Each row was made from one small tree. The marks that hang from a mark follow it in brackets, in alphabetical order. Every link used is in the known rows. Write each row's tree.
In the rows, 128 means zero.
Known rows
nedo[naka[pilaf[kobame molokan[nuta]]]]: [144 113  99 128  84 138 105 100 154 125 205 108 185 134 107 184 108 112
 124 150 130 111 119 144]
kobame[pilaf[molokan[nuta] naka[nedo]] suse]: [127 118  66 123  93  98 122 127 152 177 149 109 199 121 141 227  59 114
 144 153 112 127 134 180]
naka[nedo pilaf]: [122 127 107 120  65 137 118 103 162 121 144  91 160 136 103 196 116 110
 136 154 105  97 129 137]
molokan[buked nuta[limam[bufar]]]: [151 127 167 117 202 173 108 140 108 133 118 154 126 100 122 109 189 121
 115 100 118 123  97  75]
limam[nuta]: [123 123 152 120 166 139 128 131 129 131 146 131 125 116 131 118 117 141
 119 116 123 125 107 109]
limam[bufar nuta[molokan[buked]]]: [144 116 187 111 225 191 115 139 124 124 117 138 109 130 116  58 142 135
 105 100 111 124  69  81]
nedo[naka]: [142 127 105 124 101 121 122 100 143 103 152 111 145 137 112 132 118 122
 123 139 126 116 137 134]
suse[kobame]: [134 132 103 129 101 105 133 138 127 129 141 130 135 136 154 157 117 107
 137 135 159 143 143 138]
limam[bufar nuta]: [122 140 178 116 193 157 126 131 128 132 111 137  96 119 124  85 124 144
 110 111 118 136  96  82]
pilaf[kobame molokan naka[nedo]]: [121  99 103 123  69 105 106  98 182 130 159 117 165 109 125 199  69 135
 156 156  91 138 132 161]
nuta[molokan[buked]]: [155  98 140 122 168 171 115 139 124 119 136 130 142 141 117  95 150 117
 123 114 119 114  95 127]
nuta[limam[bufar] molokan]: [126 132 165 123 196 165 120 153 142  94  60 152  91 134 101  72 170 152
 127 102 124 129  94  86]
nuta[molokan]: [137 111 137 127 156 149 125 142 132 116 114 133 131 142 105 110 135 125
 129 116 124 123 101 128]
naka[nedo pilaf[kobame[suse] molokan[buked]]]: [132  94  98 121  66 144 106 108 167 145 201 103 197 137 151 218  91 102
 139 171 126 112 124 162]
molokan[nuta]: [139 129 138 125 153 135 124 136 113 147 134 144 145 107 108 160 141 114
 126 115 125 128 113 111]
buked[molokan]: [128 134 133 123 142 152 128 129 106 143 147 136 148 135 117 128 123 131
 113 122 112 152 101 140]
limam[bufar nuta[molokan]]: [129 127 184 114 216 174 124 142 131 121 100 141 100 130 104  71 129 143
 111 102 116 130  75  82]
nedo[naka[pilaf[molokan]]]: [147 116  94 125  91 147 110  87 159 115 188  91 166 146 103 142 106 127
 120 147 125  98 126 146]
kobame[pilaf[naka]]: [115 139  85 132  82 100 122 133 137 144 130 103 159 132 138 170 102 125
 137 138  99 122 137 168]
naka[nedo pilaf[molokan[nuta]]]: [135 110 119 118  98 160 109 102 161 148 167  98 178 117  87 199 107 112
 133 146 100  93 112 134]
molokan[buked nuta[limam]]: [151 116 153 119 183 163 109 140 109 133 140 151 144  98 127 132 186 121
 121 104 120 117 104  93]
kobame[pilaf[naka] suse]: [118 139  57 131  79  80 132 140 138 157 132 112 172 146 169 200  76 120
 142 151 134 138 146 182]

Which tree is each row?
[113 135  55 125  60  77 130 129 152 149 127 103 180 140 157 222  68 111
 148 161 117 131 151 184]
kobame[pilaf[naka[nedo]] suse]
[150  89 107 111 113 145 101  81 168 133 156  99 161 109 114 145  92 139
 140 140  77 109 122 148]
pilaf[molokan[buked] naka[nedo]]
[138 113  72 125  72 107 117 125 148 150 168  99 180 131 159 183  85 102
 143 150 117 123 146 175]
suse[kobame[pilaf[molokan[buked] naka[nedo]]]]
[125 140  67 132  66  83 129 143 135 143 144 111 160 139 163 189  96 104
 144 143 137 137 150 170]
suse[kobame[pilaf[naka]]]
[125 120  61 131  98  96 124 133 147 170 151 108 180 139 166 182  59 132
 142 151 130 134 139 189]
kobame[pilaf[molokan naka] suse]
[143 104 150 122 186 174 112 149 133  97 111 144 125 132 121  82 180 140
 126 104 121 112  96 106]
nuta[limam molokan[buked]]
[129 145 161 123 185 147 120 145 120 130  92 158 112 100 106 129 169 133
 123 104 124 133 105  77]
molokan[nuta[limam[bufar]]]
[144 113  85 127  81 127 110 104 155 131 207 112 190 141 123 201  96 110
 127 157 147 119 124 153]
nedo[naka[pilaf[kobame[suse] molokan[nuta]]]]
[117 128  78 129  69  70 122 125 153 128 142 140 153 131 168 217  81 127
 154 155 144 166 141 164]
pilaf[kobame[suse] naka]
[130 100  89 119  87  94 109 110 170 153 164 136 188 101 134 252  59 120
 158 157 117 151 126 160]
pilaf[kobame[suse] molokan[nuta] naka[nedo]]
[147  86 116 115 102 132  92 101 162 149 185 127 189  92 122 212  95 114
 148 143  83 130 111 147]
pilaf[kobame molokan[buked nuta] naka[nedo]]
[117 130  93 134  69 114 121 134 144 137 173 124 166 150 162 209 107 110
 137 158 159 134 130 155]
naka[pilaf[kobame[suse]]]
[164  94 118 116 159 153  97 102 139 155 169 123 164  99 111 141 112 137
 131 118  95 119 103 134]
pilaf[molokan[buked nuta] naka]
[139 115  80 129  69 123 112  99 162 121 204 105 182 152 134 183  88 117
 128 163 148 119 132 161]
nedo[naka[pilaf[kobame[suse] molokan]]]
[143  91  88 124 104 113 103 113 156 148 189 133 176 124 177 178  75 133
 145 152 134 153 125 170]
pilaf[kobame[suse] molokan[buked] naka]
[124 111 113 134  89 144 109 123 152 144 192 114 167 137 137 173 106 124
 131 149 134 120 117 151]
naka[pilaf[kobame molokan]]
[128 138 147 121 174 159 122 144  99 145 136 157 151 111 102 145 153 135
 113 106 111 150  88 114]
buked[molokan[nuta[limam]]]
[129 148 160 117 189 167 121 143  99 145 118 160 135 111  98 130 157 137
 110 103 109 155  82  98]
buked[molokan[nuta[limam[bufar]]]]
[147 116  79 127 101 113 115 139 129 164 175 113 182 124 158 180  98 101
 137 135 128 129 132 165]
suse[kobame[pilaf[molokan[buked nuta] naka]]]
[134 103 113 127 114 114 102 119 153 151 169 141 166  98 123 198  88 134
 147 134 109 146 112 147]
pilaf[kobame molokan[nuta] naka]
[147 108 113 120 145 134 106 106 148 153 147 126 153  99  99 154  97 146
 137 120 100 128 111 134]
pilaf[molokan[nuta] naka]
[139 113  94 129  71 134 107  97 163 115 204 100 176 146 119 171 102 120
 125 156 130 111 128 154]
nedo[naka[pilaf[kobame molokan]]]
[144 118 169 118 208 187 111 149 133  97  82 148 102 133 114  55 186 142
 120  99 118 121  86  86]
nuta[limam[bufar] molokan[buked]]
[150 105  95 127  79 148 101  94 156 117 216  98 183 144 127 158 112 113
 121 155 126 105 124 153]
nedo[naka[pilaf[kobame molokan[buked]]]]
[113 122  77 122  43  67 121 113 171 122 135 129 165 125 155 248  71 117
 162 167 123 156 147 165]
pilaf[kobame[suse] naka[nedo]]
[118 104 111 126  58 140 108 106 174 134 182 101 180 130 121 211  93 112
 141 164 108 108 125 153]
naka[nedo pilaf[kobame molokan]]
